Each row comes from the steps of one path. Every step used is in the known rows, and no mark comes twice. Write the path behind each row, first mark first.
Known rows
kuza > kinu > rato > giveguf: [-0.34 -0.13  0.35  0.14  0.11 -0.10 -0.13  0.13  0.37  0.10  0.12 -0.13
 -0.12  0.25 -0.29 -0.29  0.25  0.01 -0.17 -0.27  0.07  0.13  0.19  0.04
  0.03 -0.07  0.24 -0.14  0.35  0.11]
nifab > duno > kuza: [ 0.13 -0.08  0.27 -0.32 -0.12  0.04 -0.03 -0.10 -0.43 -0.11  0.05  0.05
 -0.14  0.20  0.10  0.01  0.02 -0.20 -0.20  0.04 -0.12  0.18 -0.41  0.05
 -0.21 -0.03 -0.20  0.18  0.11  0.00]
kipif > kuza > kinu > rato > giveguf: [-0.35 -0.19  0.23  0.07  0.15 -0.11 -0.11  0.25  0.21  0.26  0.13 -0.20
 -0.24  0.41 -0.33 -0.37  0.30 -0.05 -0.15 -0.31  0.01 -0.05  0.07  0.09
 -0.02 -0.02  0.11  0.03  0.34 -0.02]
kinu > rato > giveguf > kuza > duno: [-0.17 -0.04 -0.27 -0.08  0.15  0.06  0.21  0.07  0.34  0.14  0.18 -0.16
 -0.04  0.41 -0.23 -0.13 -0.05  0.04 -0.31 -0.25 -0.10  0.24  0.15 -0.05
  0.09 -0.07  0.10 -0.05  0.20  0.08]
pina > rato: [ 0.03  0.07 -0.06  0.23  0.07  0.11  0.03 -0.01 -0.01 -0.17  0.01 -0.01
  0.18 -0.22  0.03  0.07 -0.02 -0.02  0.01  0.01 -0.06 -0.09  0.12  0.04
  0.06 -0.05  0.00 -0.04  0.09  0.08]
kuza > kipif: [ 0.14 -0.01 -0.01 -0.12  0.09  0.05 -0.17  0.12  0.15 -0.18  0.07  0.01
  0.10  0.10 -0.14  0.02 -0.05 -0.01  0.18 -0.05 -0.03 -0.04 -0.02 -0.09
  0.13  0.00 -0.05  0.06  0.08  0.04]
kinu > rato > pina: [-0.07 -0.03 -0.10  0.05  0.09 -0.20  0.09 -0.13  0.28  0.11 -0.01 -0.14
 -0.11  0.10 -0.19  0.14  0.03  0.07 -0.23 -0.26 -0.02  0.07 -0.03  0.04
 -0.13 -0.08  0.10 -0.15  0.12 -0.03]
pina > rato > kinu > kuza: [-0.35  0.00  0.00  0.49  0.19  0.19 -0.16 -0.10 -0.31 -0.08  0.07  0.03
  0.11 -0.05 -0.32  0.03  0.11  0.03  0.00 -0.03 -0.12 -0.07  0.38  0.07
 -0.10 -0.09  0.18  0.20  0.05  0.06]
bovof > kuza > giveguf: [-0.15 -0.05 -0.23  0.07  0.09 -0.05  0.06 -0.09 -0.01  0.25  0.03 -0.05
  0.02  0.57  0.10 -0.29  0.05 -0.10 -0.02  0.06 -0.08  0.06 -0.05  0.05
 -0.04  0.01  0.32  0.05 -0.15  0.04]
duno > kuza > vuget: [ 0.13 -0.02  0.31  0.05  0.04  0.11  0.04  0.05 -0.48 -0.10  0.14 -0.03
 -0.17  0.18  0.18 -0.20 -0.13 -0.21 -0.22  0.13 -0.02  0.09  0.08  0.03
  0.18  0.03  0.09  0.16 -0.01  0.03]
rato > giveguf > kuza > vuget: [-0.13 -0.02  0.15  0.36  0.07  0.03  0.11  0.31 -0.07  0.28  0.12 -0.12
 -0.16 -0.09  0.13 -0.27 -0.01  0.01 -0.37  0.01 -0.11  0.11  0.55 -0.07
  0.04 -0.05  0.25  0.07  0.09  0.16]
kuza > vuget: [ 0.15 -0.04  0.07  0.18  0.09  0.11 -0.01  0.08 -0.27  0.04  0.04 -0.05
 -0.19  0.02  0.06 -0.16 -0.06 -0.04 -0.10  0.05  0.03  0.00  0.33  0.04
  0.20  0.00  0.14  0.04  0.05  0.04]
bugi > kuza > vuget: [ 0.05 -0.12  0.01  0.20  0.15  0.09 -0.21  0.05 -0.28  0.13  0.03 -0.04
 -0.20  0.12 -0.11 -0.19 -0.01  0.00 -0.08  0.03 -0.07 -0.02  0.27  0.08
  0.19  0.03  0.14  0.08  0.01 -0.05]
kinu > rato: [-0.05 -0.05  0.14 -0.04  0.11  0.04  0.09 -0.11  0.24  0.02  0.04 -0.05
 -0.01  0.16 -0.25  0.08 -0.02  0.04 -0.07 -0.18  0.01  0.04 -0.01  0.06
  0.06 -0.07  0.03 -0.07  0.12  0.00]
bava > kinu > kuza > vuget: [-0.19 -0.13  0.08  0.30  0.19  0.14 -0.21  0.10 -0.22  0.04  0.19 -0.13
 -0.15  0.02 -0.05  0.00  0.02 -0.07 -0.27  0.05  0.03  0.13  0.71  0.07
  0.13 -0.08  0.28 -0.13 -0.05 -0.07]
kipif > kuza > bugi: [ 0.02 -0.03  0.16 -0.13  0.05  0.15 -0.07  0.31  0.01  0.16  0.12 -0.14
 -0.11  0.25 -0.08 -0.10  0.03  0.02  0.21 -0.03  0.03 -0.21 -0.25 -0.03
 -0.06  0.14 -0.04  0.12  0.17 -0.12]
pina > rato > kinu > bava: [-0.24  0.02  0.40  0.44  0.02  0.07 -0.14 -0.18  0.08 -0.05  0.00  0.12
  0.07  0.18 -0.32  0.01  0.22  0.11  0.27 -0.11 -0.18 -0.15  0.31  0.07
 -0.13 -0.05  0.05  0.28 -0.03  0.07]
giveguf > rato: [-0.02  0.05 -0.01 -0.04  0.04  0.14  0.07 -0.02  0.19 -0.20  0.02 -0.07
  0.04 -0.08  0.03  0.10 -0.02 -0.01 -0.22 -0.05 -0.13  0.01 -0.01 -0.06
 -0.11 -0.02  0.09 -0.06  0.08  0.04]
pina > rato > giveguf > kuza > duno: [-0.08  0.07 -0.43  0.18  0.12  0.13  0.15  0.17  0.09 -0.05  0.14 -0.13
  0.17 -0.02  0.04 -0.13 -0.05  0.00 -0.25 -0.04 -0.18  0.09  0.26 -0.07
  0.08 -0.04  0.07  0.00  0.17  0.16]
bugi > kuza: [-0.10 -0.09 -0.07  0.02  0.05 -0.02 -0.21 -0.03 -0.02  0.08 -0.02  0.00
 -0.02  0.08 -0.17 -0.02  0.06  0.03  0.04 -0.03 -0.13 -0.02 -0.06  0.04
  0.00  0.03 -0.01  0.03 -0.05 -0.09]
rato > kinu > kuza: [-0.39 -0.08  0.02  0.26  0.12  0.09 -0.18 -0.09 -0.28  0.09  0.06  0.05
 -0.05  0.21 -0.35 -0.03  0.14  0.04 -0.01 -0.06 -0.06  0.03  0.26  0.03
 -0.16 -0.04  0.17  0.23 -0.05 -0.02]
bugi > kuza > giveguf > rato > kinu > bava: [-0.51 -0.11  0.34  0.40  0.11 -0.02 -0.37 -0.28  0.32  0.01  0.04  0.02
  0.03  0.60 -0.37 -0.26  0.27  0.06  0.04 -0.13 -0.35 -0.01  0.45  0.00
 -0.22 -0.03  0.33  0.29 -0.15 -0.01]
bava > kinu: [-0.09 -0.05  0.02 -0.04  0.00  0.05 -0.14  0.17  0.11 -0.03  0.10 -0.04
  0.00 -0.16  0.03  0.11  0.12 -0.03  0.00  0.03  0.01  0.12  0.32 -0.02
  0.03  0.01 -0.05 -0.22 -0.05 -0.10]
kipif > kuza > duno > nifab: [ 0.13 -0.08 -0.35 -0.48  0.03 -0.11 -0.03 -0.06 -0.17 -0.09  0.08 -0.16
 -0.19  0.64 -0.23 -0.30  0.03 -0.16  0.14  0.01 -0.25 -0.09 -0.28  0.03
 -0.02  0.06 -0.06  0.14  0.09 -0.16]
giveguf > kuza: [-0.06  0.05 -0.05 -0.03  0.03  0.03  0.26  0.20  0.00 -0.01  0.05 -0.04
  0.10 -0.15  0.15 -0.04 -0.08 -0.03 -0.21  0.03 -0.07  0.07  0.22 -0.11
 -0.09 -0.03  0.00  0.06 -0.07  0.02]
giveguf > rato > kinu > kuza > bovof: [-0.21 -0.03  0.08 -0.01  0.22  0.38 -0.10  0.01 -0.10 -0.12  0.18 -0.05
 -0.08  0.23 -0.51 -0.07 -0.02  0.04 -0.25 -0.14 -0.21 -0.01  0.37 -0.02
 -0.33  0.02  0.32  0.15  0.20  0.08]
rato > giveguf > kuza: [-0.28  0.02  0.07  0.17 -0.02 -0.08  0.12  0.23  0.18  0.24  0.07 -0.07
  0.03 -0.13  0.06 -0.10  0.06  0.04 -0.25 -0.04 -0.15  0.10  0.24 -0.11
 -0.15 -0.05  0.11  0.02  0.03  0.12]
nifab > duno: [ 0.16 -0.09  0.05 -0.19 -0.06  0.05 -0.04 -0.06 -0.24  0.05 -0.04  0.02
 -0.17  0.04 -0.02  0.04  0.08 -0.03 -0.09 -0.05 -0.06  0.09 -0.17  0.06
 -0.19 -0.07 -0.15  0.05  0.19  0.02]
duno > nifab: [ 0.01 -0.02  0.23 -0.17 -0.06 -0.21 -0.03 -0.14  0.10 -0.12  0.01 -0.04
 -0.02  0.11 -0.11 -0.13  0.06 -0.08  0.13  0.05 -0.24  0.00 -0.06 -0.03
 -0.15 -0.01  0.15 -0.05  0.06  0.01]
bovof > kuza: [-0.01 -0.03 -0.20 -0.15 -0.01  0.06  0.13 -0.04 -0.09  0.24  0.00 -0.01
 -0.06  0.39 -0.01 -0.01  0.06 -0.02  0.02  0.00 -0.12  0.02 -0.33  0.07
 -0.13  0.05  0.12  0.04 -0.09 -0.01]
kuza > duno: [ 0.15 -0.01 -0.46 -0.23  0.07  0.11  0.00 -0.05 -0.09 -0.12  0.06 -0.04
 -0.04  0.37 -0.07 -0.09 -0.07 -0.03  0.01 -0.02  0.03  0.08 -0.08  0.00
  0.18  0.04 -0.05  0.00  0.05 -0.04]

Which path is each row?
[-0.23  0.04  0.33  0.13  0.01  0.08  0.03  0.42  0.36  0.27  0.19 -0.14
  0.04 -0.05  0.05 -0.12  0.04  0.12 -0.06 -0.03 -0.07  0.07  0.12 -0.19
 -0.14  0.06  0.22 -0.04  0.22  0.12] => rato > giveguf > kuza > bugi
[ 0.15 -0.06 -0.04 -0.29  0.09  0.15  0.02  0.23 -0.18  0.13  0.10 -0.09
 -0.22  0.26 -0.23 -0.23 -0.09 -0.05 -0.02 -0.07 -0.05 -0.22 -0.04  0.04
 -0.14  0.12 -0.09  0.16  0.16 -0.07] => kipif > kuza > bovof
[-0.13  0.02  0.04  0.05  0.05 -0.03 -0.05  0.35  0.32  0.07  0.14 -0.06
  0.14 -0.03 -0.08 -0.07  0.01  0.03 -0.07 -0.07 -0.17  0.07  0.22 -0.20
 -0.03 -0.03  0.06  0.08  0.11  0.15] => rato > giveguf > kuza > kipif
[-0.16 -0.08 -0.08  0.00  0.07 -0.14 -0.03  0.02  0.39  0.08  0.09 -0.18
 -0.12 -0.06 -0.17  0.25  0.15  0.03 -0.24 -0.23  0.00  0.19  0.30  0.02
 -0.11 -0.06  0.07 -0.38  0.08 -0.14] => bava > kinu > rato > pina
[-0.03  0.07 -0.23  0.04  0.01 -0.09  0.08 -0.05  0.21 -0.09 -0.03 -0.17
 -0.06 -0.12  0.08  0.17  0.05  0.02 -0.39 -0.12 -0.19  0.02 -0.01 -0.08
 -0.32 -0.04  0.18 -0.15  0.08  0.01] => giveguf > rato > pina
[-0.14 -0.10  0.09 -0.09  0.17  0.19 -0.20  0.14  0.03 -0.03  0.24 -0.09
 -0.03  0.06 -0.30  0.00 -0.06 -0.02 -0.20 -0.04 -0.01  0.08  0.44  0.03
 -0.15  0.01  0.19 -0.18  0.06 -0.05] => bava > kinu > kuza > bovof
[ 0.00 -0.11  0.24 -0.10 -0.03 -0.07 -0.09 -0.17 -0.36 -0.09  0.08  0.00
 -0.06  0.37  0.20 -0.27  0.00 -0.29 -0.22  0.09 -0.07  0.22 -0.11  0.04
 -0.12 -0.06 -0.03  0.18  0.06  0.05] => nifab > duno > kuza > giveguf
[ 0.17  0.00  0.30 -0.34  0.01  0.15  0.04  0.09 -0.21 -0.18  0.19  0.00
 -0.06  0.24 -0.08 -0.17 -0.20 -0.16 -0.15  0.04 -0.05  0.03 -0.14 -0.02
 -0.09  0.12  0.00  0.11  0.11  0.04] => duno > kuza > bovof
[-0.24  0.08  0.02  0.42  0.04  0.02  0.14  0.22  0.19  0.07  0.08 -0.09
  0.22 -0.39  0.10 -0.04  0.04  0.02 -0.25 -0.03 -0.21  0.01  0.33 -0.07
 -0.11 -0.09  0.11 -0.01  0.12  0.20] => pina > rato > giveguf > kuza
[-0.12  0.01 -0.38 -0.06  0.04  0.02  0.12  0.18  0.11  0.12  0.13 -0.11
 -0.02  0.25  0.01 -0.20 -0.02  0.01 -0.24 -0.06 -0.11  0.19  0.16 -0.11
  0.03  0.00  0.07  0.02  0.07  0.08] => rato > giveguf > kuza > duno
[ 0.03  0.03  0.47 -0.18 -0.03  0.16 -0.06  0.16 -0.04 -0.14  0.21 -0.05
  0.04  0.25  0.08 -0.04 -0.08 -0.09  0.08  0.08  0.02  0.05 -0.32 -0.10
 -0.03  0.13  0.07  0.06  0.12 -0.02] => duno > kuza > bugi
[-0.18 -0.06  0.16 -0.09  0.19  0.04  0.27  0.29  0.15 -0.17  0.14 -0.12
  0.07  0.10 -0.08 -0.24  0.03 -0.09 -0.32 -0.19  0.07  0.17  0.41 -0.08
  0.03 -0.08  0.15 -0.05  0.17  0.03] => giveguf > kuza > kinu > rato
[ 0.12 -0.10 -0.04  0.11  0.12  0.10  0.03  0.20 -0.44  0.19  0.05 -0.12
 -0.31  0.20  0.01 -0.26 -0.02 -0.09 -0.09  0.01 -0.01 -0.17  0.22  0.09
  0.14  0.04 -0.01  0.22  0.04 -0.09] => kipif > kuza > vuget
[-0.27  0.00  0.46  0.15 -0.01  0.11 -0.09 -0.19  0.28 -0.08  0.02  0.06
 -0.04  0.37 -0.31  0.04  0.23  0.12  0.04 -0.16 -0.27 -0.05  0.22 -0.02
 -0.30 -0.02  0.15  0.25 -0.05  0.03] => giveguf > rato > kinu > bava
[-0.09 -0.06 -0.23 -0.25  0.11 -0.11 -0.11 -0.32 -0.07 -0.22  0.13 -0.11
 -0.01  0.62 -0.33 -0.16 -0.06 -0.10 -0.02  0.00 -0.23  0.10 -0.11  0.02
 -0.07 -0.07  0.30  0.02  0.06 -0.04] => kinu > kuza > duno > nifab
[-0.20 -0.10 -0.01  0.00  0.18  0.09 -0.37  0.12  0.19 -0.18  0.22 -0.07
  0.16  0.08 -0.25  0.19  0.03 -0.04  0.01 -0.05 -0.05  0.09  0.33 -0.05
  0.06 -0.07  0.10 -0.11 -0.03 -0.08] => bava > kinu > kuza > kipif
[ 0.13 -0.03 -0.23 -0.28  0.08  0.11 -0.03  0.09  0.06  0.08  0.07 -0.01
  0.03  0.49 -0.15  0.01  0.01 -0.03  0.19 -0.06 -0.15 -0.03 -0.35 -0.03
  0.01  0.05  0.07  0.11 -0.01  0.02] => bovof > kuza > kipif
[-0.20  0.11  0.29  0.36  0.08  0.19  0.06  0.41  0.34  0.08  0.19 -0.15
  0.22 -0.28  0.09 -0.05  0.02  0.10 -0.08 -0.02 -0.13 -0.03  0.22 -0.16
 -0.10  0.02  0.23 -0.08  0.32  0.19] => pina > rato > giveguf > kuza > bugi
[ 0.32 -0.09  0.35 -0.54 -0.04  0.20 -0.01  0.02 -0.45 -0.14  0.14  0.03
 -0.22  0.30 -0.09 -0.14 -0.13 -0.19 -0.23 -0.01 -0.11  0.12 -0.34  0.05
 -0.29  0.06 -0.15  0.16  0.30  0.06] => nifab > duno > kuza > bovof
[-0.14 -0.08  0.00  0.02  0.15 -0.21  0.02  0.08  0.17 -0.06  0.04 -0.19
 -0.13  0.19 -0.17 -0.14  0.16 -0.02 -0.30 -0.28  0.10  0.11  0.16  0.02
 -0.09 -0.07  0.22 -0.17  0.26 -0.02] => kuza > kinu > rato > pina
[-0.26 -0.04  0.45  0.20 -0.06 -0.02 -0.17 -0.16  0.09  0.11  0.00  0.13
 -0.09  0.45 -0.34 -0.06  0.25  0.13  0.27 -0.12 -0.13 -0.04  0.22  0.03
 -0.16 -0.01  0.05  0.32 -0.12  0.00] => rato > kinu > bava
[-0.35 -0.04  0.15  0.15  0.04 -0.10  0.05  0.44  0.09  0.07  0.13 -0.12
  0.01 -0.06  0.09 -0.38  0.20 -0.05 -0.32 -0.07 -0.03  0.15  0.42 -0.13
 -0.12 -0.03  0.23 -0.01  0.16  0.13] => rato > giveguf > kuza > kinu
[ 0.13 -0.04 -0.66 -0.38  0.08  0.17  0.14 -0.09 -0.18  0.12  0.07 -0.06
 -0.10  0.75 -0.07 -0.11 -0.01 -0.04  0.01 -0.03 -0.08  0.10 -0.39  0.07
  0.06  0.08  0.09  0.05 -0.04 -0.06] => bovof > kuza > duno
[-0.30 -0.15  0.45  0.10  0.05 -0.16 -0.32 -0.03  0.19 -0.06  0.02  0.00
 -0.03  0.50 -0.28 -0.27  0.27  0.04  0.09 -0.15 -0.09 -0.04  0.13  0.07
 -0.11  0.00  0.19  0.13 -0.06 -0.07] => bugi > kuza > kinu > bava
[-0.50 -0.07 -0.06  0.30  0.22  0.05 -0.20 -0.07  0.32 -0.20  0.20 -0.18
  0.19  0.08  0.02 -0.01  0.04 -0.13 -0.41  0.03 -0.13  0.19  0.67 -0.04
 -0.13 -0.12  0.43 -0.22 -0.09 -0.02] => bava > kinu > kuza > giveguf > rato
[-0.10  0.08 -0.01  0.30  0.13  0.08 -0.03  0.33  0.33 -0.09  0.14 -0.07
  0.32 -0.28 -0.02  0.00 -0.02  0.02 -0.08 -0.07 -0.24 -0.03  0.33 -0.17
  0.03 -0.08  0.06  0.05  0.20  0.23] => pina > rato > giveguf > kuza > kipif
[-0.41 -0.02 -0.04  0.35  0.22  0.01 -0.08 -0.24  0.18 -0.16  0.10 -0.15
  0.20  0.26 -0.02 -0.11 -0.07 -0.09 -0.39 -0.01 -0.15  0.06  0.36 -0.02
 -0.16 -0.14  0.48  0.00 -0.03  0.08] => kinu > kuza > giveguf > rato
[ 0.17 -0.06  0.55 -0.37 -0.08  0.21 -0.12  0.09 -0.27 -0.10  0.17 -0.02
 -0.12  0.29  0.08  0.00  0.01 -0.12 -0.01  0.04 -0.03  0.14 -0.53 -0.03
 -0.20  0.07 -0.09  0.12  0.30 -0.01] => nifab > duno > kuza > bugi
